Known rows, with every way that one mark hangs from another
G(V(D(Y))): [-2.50 -2.04  1.30  2.49  0.88 -1.16  1.04  1.02  1.45  2.84 -1.70  0.47
  2.95  1.58 -0.55 -0.16 -1.36 -0.76  2.91 -1.29  1.86  0.33  1.23  0.29]
S(V(D(K Y) G)): [-1.02  0.17  1.48 -0.18 -3.70 -1.56 -0.80 -1.03  1.03  1.93 -0.42  0.41
  0.42  1.74  2.08 -1.08  0.52 -2.07  0.18 -0.29 -0.31 -0.84  4.18  0.23]
S(K(D)): [-1.57  0.98  0.32  3.69  2.55 -1.51  0.27  2.75  0.21 -4.57 -0.23  1.31
  2.30  2.57  0.10  2.69 -0.91  2.64 -1.94 -0.67  1.49  1.63 -0.77  0.12]
S(K V): [-1.56 -0.58 -0.67  3.98 -0.18 -0.22  1.14  1.63  0.25 -2.29 -3.29  0.85
 -0.11 -0.44  2.93  0.62  0.62 -1.28 -1.95 -0.47 -0.53  1.04  0.82 -1.23]
G(V(S)): [-1.65 -3.78 -0.47  0.75  2.37 -0.70  1.38  1.65 -0.81 -0.62 -2.46  1.01
  1.07  0.45  1.72  1.00  0.47 -4.00  0.56  1.38 -0.44  1.38  1.77 -0.80]
D(K(S) V(G) Y): [-2.58  1.82  3.26 -0.35 -3.35 -2.12 -1.51 -0.09  0.34  2.60  0.46  0.95
  3.36  2.87 -0.73 -0.27 -0.85 -1.82 -1.21 -0.71 -0.50 -0.38 -0.89  1.40]
Y(D(V)): [-0.73 -0.80  1.30  1.02 -0.13 -2.21  1.92  2.96  1.59  1.45 -5.05 -0.36
  2.90 -0.11 -2.97  0.60 -0.01  0.71  0.18 -1.40  2.36 -1.05 -0.58  2.33]
D(V): [-2.05  0.46  0.57  2.34 -0.86 -1.67  0.82  2.59  1.01  1.41 -2.45  0.60
  2.30 -1.22 -2.48  0.09  0.31 -1.05  0.24 -2.35  1.02 -1.29 -1.94  1.46]
Y(D): [-0.65 -1.79  0.84  1.65  1.42 -1.89  2.37  3.34  1.43  0.03 -4.49 -0.06
  2.77  0.60 -2.48  0.32  1.21  0.51  0.19 -0.13  1.85  0.57  0.32  2.19]
G(V(D(K) S)): [-1.05 -2.36  0.06 -2.17  3.10 -1.13  0.69  1.20  2.03 -0.78 -0.90  1.21
  2.05  1.97  3.44 -2.09 -0.13 -3.96  0.31  0.66  1.23  0.07  2.69  1.24]
G(V(D(Y) S(K))): [-2.48 -1.64 -0.11  1.85  3.10  0.75  0.56 -0.22  1.09  0.83 -0.57  0.51
  2.17  2.91  3.26  1.02 -2.97 -2.03  0.35  0.43  1.75  1.20  3.45 -1.23]
V(D(K Y) G S): [-1.45  0.17  1.08 -2.24 -0.87 -0.74 -1.44 -1.85  0.78  1.84  1.99  0.32
  2.58  3.51  2.18 -0.67 -0.72 -2.53  0.10  1.28  0.29 -0.47  4.68  1.00]
V(D(K(G))): [-2.71 -0.38 -0.02 -1.84  2.18 -1.37  0.99  1.07  3.25 -1.67  0.23  0.85
  3.59  1.61  0.33 -2.94  0.04  0.70 -1.77 -1.30  1.17 -1.36  0.72  4.20]
Y(D(K(G S))): [-1.59 -1.11  1.04 -1.91  2.24 -1.82  2.47  3.11  1.51 -2.39 -3.00  0.76
  3.90  3.12 -0.82 -1.14  0.77  0.82 -3.78  1.40  0.55  0.51 -0.60  4.31]
M(Y(D)): [-0.34 -1.88  0.05  1.91  1.78 -0.86  1.07  3.99  0.90  1.25 -6.15  0.08
  3.18 -0.32 -1.82 -0.14 -0.10  1.07  1.18 -0.24 -1.12  1.51 -0.96  3.09]
K(D G S): [-1.93  0.81  0.35  2.43  2.51 -2.01  2.38  3.25 -0.64 -4.35 -0.12  1.31
  1.87  3.17 -2.40  1.47  0.44  2.77 -2.90  1.74 -0.98  2.16 -2.45  2.50]
K(G S(V(D))): [-1.33  0.06 -0.30  2.06  0.45 -0.83  3.52  3.56  2.15 -1.47 -2.46  0.11
 -0.55  0.86  0.34 -1.24  1.11 -1.39 -2.44  1.42 -1.77  0.75  0.40  2.41]
S(K): [-2.66 -0.40 -0.08  4.09  2.11 -0.51  0.86  2.63  1.27 -2.47 -1.72  0.89
  2.77  0.63  0.87  0.78 -0.34  0.08 -1.73 -0.89  0.70  1.11 -0.88  0.31]
S(K V(D(Y) G)): [-1.58  0.55  1.00  3.81 -2.34 -0.43 -0.01 -0.35  1.15  0.61 -1.23 -0.38
  0.36  2.43  3.38  1.87 -1.25 -0.68 -0.50 -0.44 -0.70  0.43  4.18 -1.86]
K(D S): [ 0.29  1.43  1.24  3.36  1.74 -2.64  1.44  5.61  0.12 -2.90 -0.40  1.26
  0.96  2.47 -2.23  1.26  1.08  1.38 -1.23  1.32  0.03  2.95 -2.19  2.33]
Y(D(K V)): [-0.86 -0.21  1.17 -2.20 -0.10 -2.60  0.65  2.31  1.93  0.48 -3.80  0.30
  3.65  1.04 -1.57 -0.90  0.07 -0.12 -1.14 -1.62  3.22 -1.89 -0.43  3.53]
S(V): [-0.89 -1.32 -0.67  2.72 -1.63 -0.89  1.50  2.35 -0.28 -0.10 -3.43  0.81
 -0.77 -1.58  0.30 -0.31  2.37 -2.68 -0.17  0.15 -0.87  0.63  1.19 -0.06]

Rows
[-1.73  0.24 -0.79 -2.99  0.16 -1.00 -0.69  0.18  0.04  0.21 -0.19  1.47
  2.50  0.00  1.01 -1.28  0.16 -3.59 -1.72  0.14  0.92 -1.62 -0.31  2.05]  D(K V(S))
[-0.37 -0.58  0.77  0.17  0.49 -1.09  0.82  1.33  2.34 -0.13 -0.27 -0.34
  1.13  2.23  1.94  0.40  0.32 -3.33  0.63  1.98 -0.94  0.24  4.08  0.83]  V(D G S)
[-3.49  0.19 -1.06  3.26  0.20  0.98  1.29 -0.64  0.61 -0.16 -1.00  0.20
  1.52  1.71  2.24  0.71 -2.13  1.55 -2.14 -1.20  0.27 -0.43  2.40 -0.44]  S(K(G) V(D(Y)))
[-2.09 -2.73  1.75 -2.05  2.62 -2.51  2.50  2.58  1.34 -2.79 -3.98  0.62
  3.92  3.37  0.17 -0.68  0.40 -0.27 -2.82  1.42  0.45  0.85  0.24  3.32]  Y(D(K(G(V) S)))
[-3.48  0.36 -1.01  3.33 -0.30  0.20  0.12 -1.13 -3.13 -2.66 -0.84  1.36
  0.92  2.60  1.07  4.08 -2.03  3.41 -3.36 -0.02 -0.24  0.79  1.70 -1.64]  S(K(D(Y) G) V)
[-0.56 -1.09  0.40  1.33  0.37 -1.13  0.66  3.60  1.47  2.77 -6.91  0.03
  3.14 -0.93 -2.39  0.19 -1.14  0.57  1.32 -1.78 -0.36 -0.10 -1.99  3.03]  M(Y(D(V)))
[-0.45  0.37  1.07  3.38 -1.36 -2.03 -0.36  1.08 -0.86 -4.90 -2.12  0.69
 -1.07  2.79  3.21  4.50  0.02  0.17 -1.83  0.70 -1.72  1.48  3.00 -2.65]  S(K(D) V(G))
[-5.04 -0.80 -0.15 -1.05 -0.36 -0.34 -0.64 -2.40 -1.83  0.87  1.17  1.76
  5.24  1.78 -1.69 -1.33 -0.83  0.98 -1.85 -1.23  0.77 -0.72 -0.41  2.04]  D(K(G) Y)
[-2.73  2.04  1.99  3.37 -0.87 -1.74 -1.63 -0.25 -0.86 -0.52  0.26  0.53
  2.47  3.52 -0.50  4.39 -2.95  2.68 -0.94 -1.74  1.41  0.31 -0.15 -1.63]  S(K(D(V(G) Y)))
[-3.17 -3.20 -0.67 -0.31  3.77 -0.37  2.29  0.28  0.75 -1.45 -2.32  0.54
  2.51  1.59  1.62  0.55 -0.57 -1.55 -0.47  1.03 -0.23  0.09  2.17  0.68]  K(G(V(D S)))
[-3.44  0.85 -0.72  2.49  0.00  1.23 -0.51 -1.21 -1.35  2.91  0.28  0.65
  2.87  0.56  0.50  2.34 -3.05 -1.30 -1.37 -0.76  1.45 -0.52  0.48 -1.09]  D(V(S(K)) Y)
[-2.69  1.35  0.68  3.97  1.52 -0.72 -0.62  0.77 -1.56 -1.43  0.89  1.34
  2.85  3.07 -0.64  3.44 -2.26  3.51 -1.12 -0.87  2.09  1.76 -0.20 -0.50]  S(K(D(Y)))
[-0.71 -0.22  0.97  3.31 -1.11 -1.13  0.61  1.24  2.79 -2.27 -2.64 -0.29
 -0.81  1.54  4.27  0.88  0.09 -1.80 -0.88  0.03 -1.02  0.21  3.82 -1.13]  S(K V(D G))
[-3.78  0.06 -0.25  1.98  0.70 -1.14  0.24 -0.69 -3.07 -0.49  0.64  1.29
  3.37  2.41 -3.50  2.98 -1.47  4.40 -1.28 -0.62  0.64  0.74 -0.47  0.56]  K(D(Y) G)
[-0.66 -2.51 -0.08  0.55  3.07 -0.76  1.83  2.13  1.80  0.18 -1.76  0.38
  1.03  1.05  2.36 -0.61 -0.54 -3.64  1.31  1.06  0.74  0.83  2.60  0.41]  G(V(D S))
[-0.29 -1.18  1.19 -0.73 -0.79 -1.89  1.11  1.12  0.64  1.04 -4.59 -0.87
  2.09  1.71 -0.49  2.61 -0.07 -1.96 -0.32  1.24  0.45 -1.07  2.24  0.55]  Y(D(V(G S)))
[-0.72  0.14 -0.14  2.65 -1.86 -0.17  1.40  1.02  0.76  3.33 -1.70  0.20
  0.11 -0.19 -0.50 -0.47  0.23 -0.99  1.09 -0.50  1.02  0.01  2.81  0.39]  S(V(D(Y)))
[-0.31 -1.10 -0.06 -0.45  0.91 -1.03  1.94  1.74  0.89  1.25 -3.78 -0.29
  1.95  0.44 -1.23  1.36 -0.13 -1.02 -0.66  0.37  1.87 -0.89  1.03  1.54]  Y(D(V(S)))
[-2.00  0.83  0.79 -0.80  2.84 -1.54  1.91  2.83  3.49 -2.28  0.30  0.87
  3.05  2.42  0.23 -3.90  0.37 -0.03 -2.61  0.47  0.55 -0.09 -0.88  4.82]  V(D(K(G S)))
[-2.13 -2.11 -0.28 -1.62  1.98 -0.87  0.24  1.79  0.45 -0.55 -5.13  0.86
  4.68  0.79 -0.47 -1.32 -0.65  1.96 -1.17 -0.15 -1.32  0.32 -0.94  4.56]  M(Y(D(K(G))))
[-5.07  0.14 -1.19 -3.08 -0.53  0.45 -0.95 -3.42 -2.78  2.56  1.50  1.47
  4.52  1.50  0.06  0.16 -2.13 -0.65 -2.43 -0.55  0.71 -2.64  0.65  1.32]  D(K(G) V(S) Y)
[-1.50 -1.33  0.20 -0.90  2.35 -0.93  0.98  3.59  1.45 -0.72 -4.96  0.92
  3.99  1.88 -0.71 -1.46 -0.07  0.88 -2.38  0.61 -2.14  1.31 -1.99  5.32]  M(Y(D(K(G S))))
[-3.92  0.95 -1.13  0.12  0.28 -0.35 -0.31 -1.88 -3.95  0.86  0.98  1.14
  2.65  2.28 -2.30  4.33 -2.81  2.42 -1.81  0.43  0.77 -0.94  0.21  0.09]  K(D(V(S) Y) G)
[-2.83 -0.64 -1.77  0.96  4.48  1.04  1.82  0.71  2.17 -2.89  0.17  0.43
  2.58  2.14  3.07  0.14 -1.81 -0.42 -2.84  0.65  0.61  0.09  2.26  1.74]  V(D S(K(G)))
[-1.61  1.80 -0.32  1.28 -0.27 -0.82 -0.84 -0.09 -3.04  2.58  1.37  1.00
  1.75  1.68 -2.50  3.90 -1.86  1.18  0.28 -0.03  2.02 -0.01  0.17 -0.06]  K(D(V(S) Y))
[-4.85 -3.02 -0.16  2.69  3.64 -0.58  1.52  0.09  0.23 -4.11 -3.05  0.82
  3.90  2.05  2.39  1.57 -1.48  0.34 -2.33 -1.12 -0.42  0.84 -0.06 -0.62]  S(K(G(V)))
[-1.38 -0.19  1.01  0.68 -0.78 -0.24 -0.34 -0.73  0.59  2.90  1.22 -0.21
  1.63  2.79  0.94  0.82 -0.85 -2.18  1.28  1.61 -0.09  0.06  4.90 -0.42]  V(D(Y) G S)
[-3.39 -0.63  1.36  2.54  1.60 -1.88  1.14  1.37 -2.44 -1.30 -0.53  1.26
  2.65  4.44 -2.04  3.29 -1.70  2.70 -1.03  1.15 -0.35  2.56 -1.02  0.16]  K(D(Y) G(V) S)
[-0.23  0.26  3.42 -1.66 -1.14 -3.73  0.61  2.84  2.61 -0.41 -3.85  0.03
  2.81  3.02 -0.75 -0.09  0.66 -1.52 -1.94  0.75  0.48 -0.42 -0.06  2.86]  Y(D(K(S) V(G)))
[-2.08  0.49 -0.23  3.06 -0.17 -0.19  2.78  1.50  0.81  0.76 -0.74  0.47
  0.31  1.50 -0.27 -0.57 -0.09 -0.44 -1.85  1.21 -1.16  0.79  0.76  1.85]  K(G S(V(D(Y))))
[-0.92 -0.50  0.54 -1.30  0.43 -1.35 -0.52  2.96  1.76  1.74 -5.56  0.74
  3.87  0.03 -1.32 -1.21 -0.98  0.01 -0.01 -1.78  0.14 -0.66 -1.80  4.55]  M(Y(D(K V)))
[-1.07 -0.90  1.62 -1.76 -1.10 -2.24 -1.26  1.68  1.58  1.51 -5.67  0.26
  3.54  1.04 -0.46 -0.33 -0.74 -0.39  0.18 -1.18 -1.47 -0.69 -0.53  3.13]  M(Y(D(K V(G))))
[-0.42  0.63 -0.45  3.69  0.66 -1.12  0.48  2.32 -1.02 -4.03 -1.65  1.26
 -0.81  1.03  2.17  3.01 -0.01  0.90 -2.23  0.12  0.05  1.53  1.07 -1.20]  S(K(D) V)
[-3.02  0.57  0.75 -2.28 -2.96 -0.89 -2.47 -2.98 -1.78  3.40  1.37  0.77
  3.22  2.18  1.01  0.88 -1.19 -2.64 -0.88  0.17  0.09 -1.71  2.04 -0.18]  D(K V(G S) Y)
[-1.94  0.16  2.25  2.48 -1.89 -1.71  0.03 -0.15  1.68  2.81 -0.40 -0.43
  3.00  2.27 -1.17  0.26 -0.83  0.07  2.00 -0.70  0.31 -0.11  2.68  0.79]  V(D(Y) G)
[-3.52  0.21 -0.52  2.67  3.17 -1.11  0.85  1.20 -0.83 -5.90 -0.27  1.20
  2.99  2.87  0.25  3.22 -1.69  4.04 -3.36 -0.84  0.48  1.14 -0.40  0.54]  S(K(D G))
